In the rows, zero is written as 128.
Known rows, with every step that occurs:
x d h c: [135 184  78 132 135 105 117 141 156 117 119 111 150 162 151 137 110 145
 150 174 120 131  60  61 146 167 202 111 134 140 120  82 114 115 181 136
 137 127 148  97 143 110 123 129 155 120 154 149 142 122 152 105 104  82
 136  92 176 154  79  90 139 120 139 157 137 139 163]
a b: [ 99 154  69 128 167 144 171 122 145 144  99  84 155 129 102 138 114 116
 166 203  89 123 105  89 163 138 150 131  98 126 119 170 137 148 152 127
 121 112 166 116 106 106  98 132 121 125 193 127 166 118 134  83 127 103
 135  94 164 125 123 110 145  82 139 182 118 113 142]
b v: [109 144  90 123 162 132 212 170 152 138 142 115 136 125 116 150 124 145
 138 184  79 122 118 100 173 163 147 140 142 120 138  82 114 145 121 130
 148 110 153  59 128  98  69 137 110 120 176 142 155 104 129  69  90 114
 153  49 151 142 125 106 148  56 167 209  95 148 188]
c h d x v b: [104 112  98 128 133 150 153 124 147 153  72  95 171 106 109 130 119 124
 150 167 107 129 100 118 113 177 155 138  92 111 128 146  72 197 116 145
 145 123 162  66 140 106 114 125 146  96 215 147 148 146 140 124 140  92
 124 127 204 113 105 138 121  98 127 126 128 127 144]
m v x d h c b a: [ 96 142  91 127 112 146 108 148 149 114 120  69 152 120 103 123  72 165
 123 184  90 117  97 142 142 210 168 107 109 108  98  68  84 144 171 110
 150 127 115 136 128 117 101 133 152 107 177 170 154 119 155 125  75 119
 148  72 189 116  98 105 113  91 164 126 153 107 138]
a b k h: [ 87 167  51 167 150 132 180 117 155 111 106 116 104 142  98 152 110 134
 186 179  72 116  85  94 186 121 115 138 126 159 121 136 103 149 145  91
 146 123 153 104 123  89 125 134  92 126 199 105 133  83 141  91 115  96
 179  72 152 110 142 125 140  88 133 166 133 115 155]
d h: [ 94 190  37 150 144 115 137 117 145 128 107 126  89 138 157  94  98 165
 180 198  84 122  67  59 143 139 165 133 120 183 126 108 143 126 159  98
 163 100 178  97 117  99 119 174 131 120 171 138 184  91 151  99 124  93
 134  78 167 124 128 110 147  83 116 127 145  98 154]
v b k h: [ 84 157  58 164 137 157 176 112 154 105 112 130 116 125 103 155 116 144
 188 174  70 105  68 104 169 137 118 131 108 157 120 132  74 153 135  80
 145 122 147  91 138  99 137 139  96 110 198  94 135  94 140 105 124  88
 183  88 154 101 138 115 130  94 124 148 140  99 157]
b k: [ 92 147  54 113 137 161 176 127 151 123 146 143 122  97 136 147 100 139
 167 183  61  95  86 111 171 178 139 110 117 151 101 113  96 130 140  96
 160 121 133 108 156 107 100 126 130 115 172 103 145  86 137  93 121 110
 160  59 155 120 140  76 161 101 146 168 112 127 194]
x d: [110 160  91  73 150  99 106 114 140 129  78 107 159 144 119 124  92 124
 161 194 107 174  80  56 124 170 155 112 108 122 114  97 112 128 161 118
 158 150 160  83 142 115 124 120 150 113 163 148 155 107 120  85 155  95
 152  95 167 136  74 126 138 149 129 187 144 143 155]
p b k h: [ 85 157  62 166 143 145 182 111 154 125 122 115 106 130 107 150 118 146
 171 172  67 101  92  94 182 127 120 116 124 161 127 123  80 136 143  87
 140 122 146  84 139 102 137 148  96 126 180 104 146  76 121  98 113  90
 200  75 149 108 144 129 131  88 108 153 132 118 165]
x d h k b v: [106 156  87 138 164 120 201 174 182 120 137  91 134 133 108 172 111 157
 123 170  80 165 111  93 165 145 173 159 136 112 141  55 125 166 132 142
 145 103 138  68 116  86  83 117 108 124 177 143 150  95 121  85  86  94
 179  47 143 142 122 130 138  63 153 183 115 142 169]
d h c b: [101 160  74 162 125 149 139 146 143 118 116  96 151 121 133 138 126 168
 136 174  89  98 105  94 155 182 169 112 142 163 119 126 110 132 159 137
 119  94 158 127 122 126 126 129 159 108 177 147 157 128 168 118  71  87
 143 110 172 133 105  89 138 107 137 133 131 120 149]
k h n: [138 159 111 117 189 131 136 150 179 113 125 121 155 130 186 155 143 145
 138 172  85 113 108  69 171 144 188 133 112 145 118 116  96 111 163  97
  96 127 134 116 149  84 132 156 144 124 185  73 129  76 121  87 112  79
 118  85 133 144 119  89 146 100 130 167 101 105 141]
d x v b: [100 114  94 110 139 155 148 127 136 152  77 102 166  99 119 134 118 110
 139 169 109 130 103 105 110 169 160 133  87  98 121 142  89 200 101 149
 140 115 156  63 143 101 105 127 138  90 205 140 152 144 132 113 130  96
 118 125 195 108 107 132 115  97 125 128 117 127 161]
n h d x: [118 121  86 102 127  89 106 114 152 173  95 116 131 131 161 119 105 124
 132 163 120 131  87 125 118 174 170 113 109 133  81 113 103 105 164 124
 175 146 142  79 162  89 104 151 178 125 206 135 143  87 130 119 166  79
  96 103 192 153 139 133 159 126 135 139 140 144 127]
x d h k b p: [107 154  57 135 167 180 156 126 201 113 138  97 149 112 128 193  87 122
 162 170  64 140  81  89 136 144 138 117  68 115 122  91 108 150 163 138
 146 139 142 148 108  91 105 128 118 137 162 116 153 103 112 110 117 120
 170  64 148 134 147 110 174 117 124 160 139  68 158]
h d x v: [125 118 114  86 161  76 133 143 141 163  91 106 148 135 145 131 108  98
 114 165 122 159 139  81 126 168 164 124 134 106 116  91 125 168 132 161
 163 138 159  59 160  87  86 116 147 117 196 159 127 101 145  76 119 107
  96  95 190 136  96 146 138 112 140 151 106 192 168]
p b: [ 96 130  94 122 152 174 173 109 140 175 134  83 161 103 123 135 133 143
 133 187  79  92 117  94 155 150 157  90  98 129 131 147  85 120 145 122
 105 114 154  73 140 127 122 163 131 122 156 125 188 104  97  97 127  91
 181 104 161 115 132 116 124  84  91 156 115 122 160]
b p: [110 142  60 119 165 189 170 122 170 131 142 121 149 103 134 171 101 110
 174 184  63  99  88  94 146 161 110  95  72 121 121 117  98 129 151 128
 150 147 156 140 118 101  93 148 119 133 160 114 159 111 118  94 122 140
 144  68 156 137 149  88 185 110 136 187 117  76 178]
n h c b v m: [137 134  79 186 141 146 170 182 111  88 142 111 158 135 112 130 112 185
 148 139  45 111 106 109 149 212 139 124 120 105 152 112  70 155 131  99
 140 121 168 102 120 112 108 100 148 101 200 180 156 128 158 116 104 120
 186  92 139 173 116  88 173  67 170 164 107  99 142]
k b: [ 92 152  83 126 176 155 155 119 150 128 132 103 154 149 110 159 112 138
 133 200  83 135 109  86 170 138 142 133 103 120 120 131 125 151 147 108
 115 109 158 109 118  96 113 132 104 121 190  96 152  95 133  75  96  86
 171 102 128  98 123 111 138  96 118 148 132 105 133]
m v b: [ 95 141 108 124 148 186 181 151 134 132 112 128 179 103 123 149 132 172
 150 189  86 106  89  97 145 180 171 135  67 119 127 135  58 170 129  99
 120  92 166  45 143 119 122 136 132  92 216 140 175 151 133  92 126  99
 135 112 184  91 124  93 111  72 145 156 118  90 148]
d x: [102 112  73  86 128 100 113 111 119 163 100 123 120 112 166 107  97 112
 127 172 113 121  97 100 124 162 162 100 105 121  71 122 127 125 135 139
 171 126 146  80 151  85 102 163 174 116 198 128 146  99 138  97 126  99
  79  98 183 124 138 133 127 133 122 141 139 132 161]
n h d x v: [120 131 103 101 155  69 127 146 150 170  76 105 129 152 139 126 109 101
 124 163 122 160 133  91 124 167 160 134 141 120 125  94 121 169 130 153
 168 142 166  56 155  84  90 118 145 120 197 164 136  96 141  93 127 100
 107  91 197 141 105 152 155 103 145 141 103 187 158]
h c: [138 156 106 116 149 146 146 151 150 124 158 118 182 150 148 166 136 131
 136 181 115  93  86  88 170 179 184  93 123 124 112 113  95 105 169 134
 103 130 140  97 163 116 110 130 149 117 157 111 132 125 158  86  83  95
 128 105 156 136  91  55 145 115 149 178 107 137 171]
v x d: [104 127 126  57 131 115  92 108 140 123  81 108 157 121 127 120  85 111
 162 183 105 180  63  63 123 188 157 117 103 105 114 117 100 137 156 109
 183 165 150  82 141 107 121 118 167 100 170 150 130 132 115  91 157 100
 141 100 164 130  65 132 131 147 111 177 138 119 144]
p b v: [104 128  98 136 159 155 229 162 155 164 145  86 149 104 104 154 134 149
 119 174  72 110 135 108 171 156 157 126 135 108 152  95  93 146 118 144
 128 102 147  45 123 109  78 144 109 124 165 153 175 106  96  82  93 106
 185  54 158 144 136 126 132  39 139 201  92 152 185]

Rows:
[128 166  87 151 138 136 161 147 160 106 150 126 149 158 132 178 131 137
 154 164 102  94  76  93 188 157 160 104 139 141 114 102  81 116 165 116
 117 133 131  98 161 103 125 124 123 122 168 102 112 108 159  92  77  90
 159  88 152 130 106  75 141 112 148 172 119 137 173]
b k h c
[138 148 114 108 163 128 132 159 190 130 111  99 148  94 193 129 120 154
 123 157  77 145  94  67 139 168 232 147 116 126 134  88 104 132 159 123
 135 118 125 104 130  88 116 147 173 119 167 138 145 100  88 115 131  77
 127  59 161 176 109 118 140  82 117 157 105 116 147]
p b v x d h n
[105 181  65 121 144 133 143 138 173 112 150 116 119 117 179 136 112 170
 170 180  91 123  72  76 145 150 196 113 105 185 102  93 117 107 170 110
 133 110 142  93 163 107 125 164 157 115 157 102 174  85 153 109 120  93
 123  80 154 119 128  74 146 106 122 134 124 100 170]
d h k
[108 132  75 144 132 187 144 133 177 116 120  95 157  90 126 174  96 120
 162 156  67 112  82 102 134 188 133 104  95 118 127 116  89 145 157 151
 159 140 147 159 104 109 107 121 152 121 161 156 139 145 127 128 102 127
 152  78 176 152 123 105 171 124 133 163 132  77 159]
v x d h c b p
[142 113  90 148 151 101 131 148  98  95 119 127 150 133 137 114  91 144
 146 130  62 141 109  80 127 191 136 112 103  91 127 106  83 172 135 101
 168 149 166  91 150  92 118  96 150 103 215 168 121 107 159  96 137 123
 144 105 149 154 105 119 155 107 142 137 120 128 149]
b k h d x v m
[109 108 110 107 142 155 149 128 147 152  85 100 182  97 121 142 121 115
 134 167 109 132 101 113 109 175 166 133  86  96 119 136  80 189 118 148
 138 122 150  65 149 107 104 121 142  92 207 140 142 143 131 112 144  91
 118 131 195 120 102 127 118 101 129 133 119 135 151]
h d x v b
[136 159 106  95 164 120 101 146 182 116 103 117 147 108 207 121 111 147
 139 167  86 147  79  57 134 171 225 143 109 139 119  97 113 122 170 109
 140 125 131 121 137  84 125 148 183 114 172 120 138  97 109 110 142  78
 106  74 156 167 100 102 149 108 118 148 115 103 139]
v x d h n
[104 143  86 130 161 181 163 142 196 113 141 104 147 107 133 195  86 130
 155 162  62 147  81  88 144 158 148 125  66 105 128  88  95 161 160 132
 158 136 145 129 109  84 106 123 125 130 176 134 144 122 111 104 109 127
 159  59 154 125 146 115 164 103 128 161 130  61 154]
m v x d h k b p
[137 171  84 117 177 132 129 153 182 121 127 123 139 111 215 126 125 161
 139 177  79 113  94  65 150 158 220 137 111 159 118 102 121 113 169 104
 115 108 137 127 138  86 118 166 165 123 172 101 155  82 122 104 121  79
 101  70 150 157 124  81 157  88 129 144 106 103 150]
d h n
[107 123 131  68 133 108 124 132 148 124  90 105 155 119 115 130  88 114
 151 173  98 185  76  72 131 191 156 133 121  93 126  95 100 150 140 123
 190 157 144  66 134 102 101 111 155 100 172 167 125 135 107  89 143 104
 150  77 164 144  69 139 133 122 129 197 126 134 156]
b v x d
[139 134  89 141 170 124 136 154  90  93 126 123 164 144 131 109  98 149
 158 158  58 136 115  60 131 192 134 111  99  99 149 123  94 171 130  94
 141 139 186  93 140 105 118 102 138 100 195 165 149 119 164  81 125 133
 153 112 136 140  91  96 161  95 141 150 104 109 155]
x v m
[132 166  96 141 128 112 141 157 164 118 117  96 150 147 136 145 110 134
 146 163 114 142  63  76 151 170 204 131 140 114 131  90 115 139 167 149
 149 125 141  94 124 100 103 118 153 117 163 168 129 145 142 109  98  89
 139  75 179 163  80 106 137  94 145 170 126 138 157]
a b v x d h c
[138 126  89 187 147 145 176 177 102  74 147 111 165 129 111 135 115 184
 145 137  46 113 112  95 156 196 133 120 119  99 147 111  72 157 133 100
 135 120 165 101 123 110 114 103 139 102 203 170 141 128 161  99  92 121
 180  97 128 163 111  93 151  76 162 168 115 100 147]
k h c b v m
[102 162  79 161 126 153 136 151 151 132 107  91 152 141 117 151 132 157
 141 172  95  96 111 119 160 192 152 112 141 163 128 139  90 130 153 129
 111 109 160 118 131 126 124 118 154 107 177 139 161 124 161 130  81  84
 162 111 176 136 111  90 159 104 150 140 115 123 135]
n h c b
[ 94 100 138 107 145 163 179 148 154 125 144 111 139 104 118 155 109 125
 135 170  73 140  96 108 171 180 147 148 120  90 136 128 101 167 119 113
 170 125 140  76 117  85  79 131 127 102 194 129 119 138 122  81  94 109
 150  76 136 117 112 120 134  64 125 173  99  99 148]
k b v x
[106 122  96 122 137 149 144 130 157 159  73  98 165 114 115 141 122 119
 145 165 111 133  96 121 106 176 162 140  91 110 129 139  75 192 115 138
 145 125 157  61 145 102 104 122 139  94 210 145 152 138 128 129 152  85
 133 127 202 123 111 137 136  91 133 122 117 131 141]
n h d x v b
[ 95 159 103 123 156 135 142 145 174 108 133 102 140 135 138 163 101 165
 134 173  89 170  87  74 158 148 192 145  97 129 120  94 115 160 160 111
 138 106 145  86 129  90 127 121 137 115 191 123 148 104 134  93 100  84
 158  85 142 101 118 121 125  98 116 130 134  95 130]
m v x d h k b
[ 99 101 137  96 136 156 175 150 145 129 143 121 136  96 132 141 112 123
 149 171  78 130  88 105 166 192 149 136 125 103 132 125  95 151 121 111
 179 133 143  68 131  92  80 140 142  98 185 136 123 138 127  82 105 118
 132  72 147 126 108 108 140  70 131 183  91 105 163]
b v x
[115 108  92 107 131  93 124 108 147 148 110 125 134 113 155 130 103 122
 131 154 108 126  87 116 133 158 160 109 112 124  68 105 102 113 162 125
 178 144 128  84 166  88 112 146 164 125 211 119 115  81 134 101 149  84
 100  97 178 140 140 135 133 135 131 147 148 149 143]
b k h d x
[ 92 132  71 114 140 178 143 111 149 159 146  55 156 107  98 122  87 147
 126 206  79  87 108 150 146 173 149  83  83 102  99  97  81 119 161 101
 123 134 112 121 137 124  94 172 114 123 153 124 188  83 113 116 110 118
 181  76 169 107 131 106 116  74 129 134 143 105 154]
p b a
[ 97 102 131 110 140 159 186 149 149 132 129 100 141  93 116 144 110 112
 151 173  76 135  93 110 169 179 150 148 121  94 133 146 107 165 123 123
 172 127 144  79 113  90  72 130 135 103 194 145 124 148 123  86 108 116
 132  71 153 130 112 119 139  58 134 192  94 104 153]
a b v x
[ 94 173  80 121 128  89 109 126 143 119  76 124  98 136 149  91  80 161
 172 182  92 174  54  41 128 163 182 143 117 154 133  86 124 147 161  96
 201 118 176  69 118  95 127 145 155 111 183 185 163 118 133 100 141  94
 132  70 184 127  99 143 129 100 114 140 154 106 141]
m v x d h
[109 126  94  92 155  76 131 143 127 164  80 109 124 139 142 117 103  93
 119 169 120 154 141  74 127 158 154 123 138 110 120  97 136 183 110 165
 165 127 168  57 148  77  86 125 142 113 191 161 138 104 145  78 100 114
  95  88 191 121 105 152 132 107 134 143 102 179 183]
d x v
[134 170 102 146 150 127 147 144 152 110 144 116 161 175 133 170 140 135
 151 173 116 100  81  78 181 149 164 103 136 137 120 111  88 109 172 118
 103 134 144  91 157 106 129 137 125 121 170 104 120 115 162  85  76  85
 147 105 150 127  94  79 133 113 141 173 123 131 158]
k h c
[ 97 148  71 109 154 170 133 127 173 118 162  65 156 132 103 156  78 148
 124 204  83 118 103 153 154 166 156 106  80 103  83  78 102 133 169  98
 117 132 100 145 140 103  91 147 111 121 169  88 161  74 142 107  89 113
 168  73 142  94 126  87 126  90 151 127 147  91 142]
h k b a
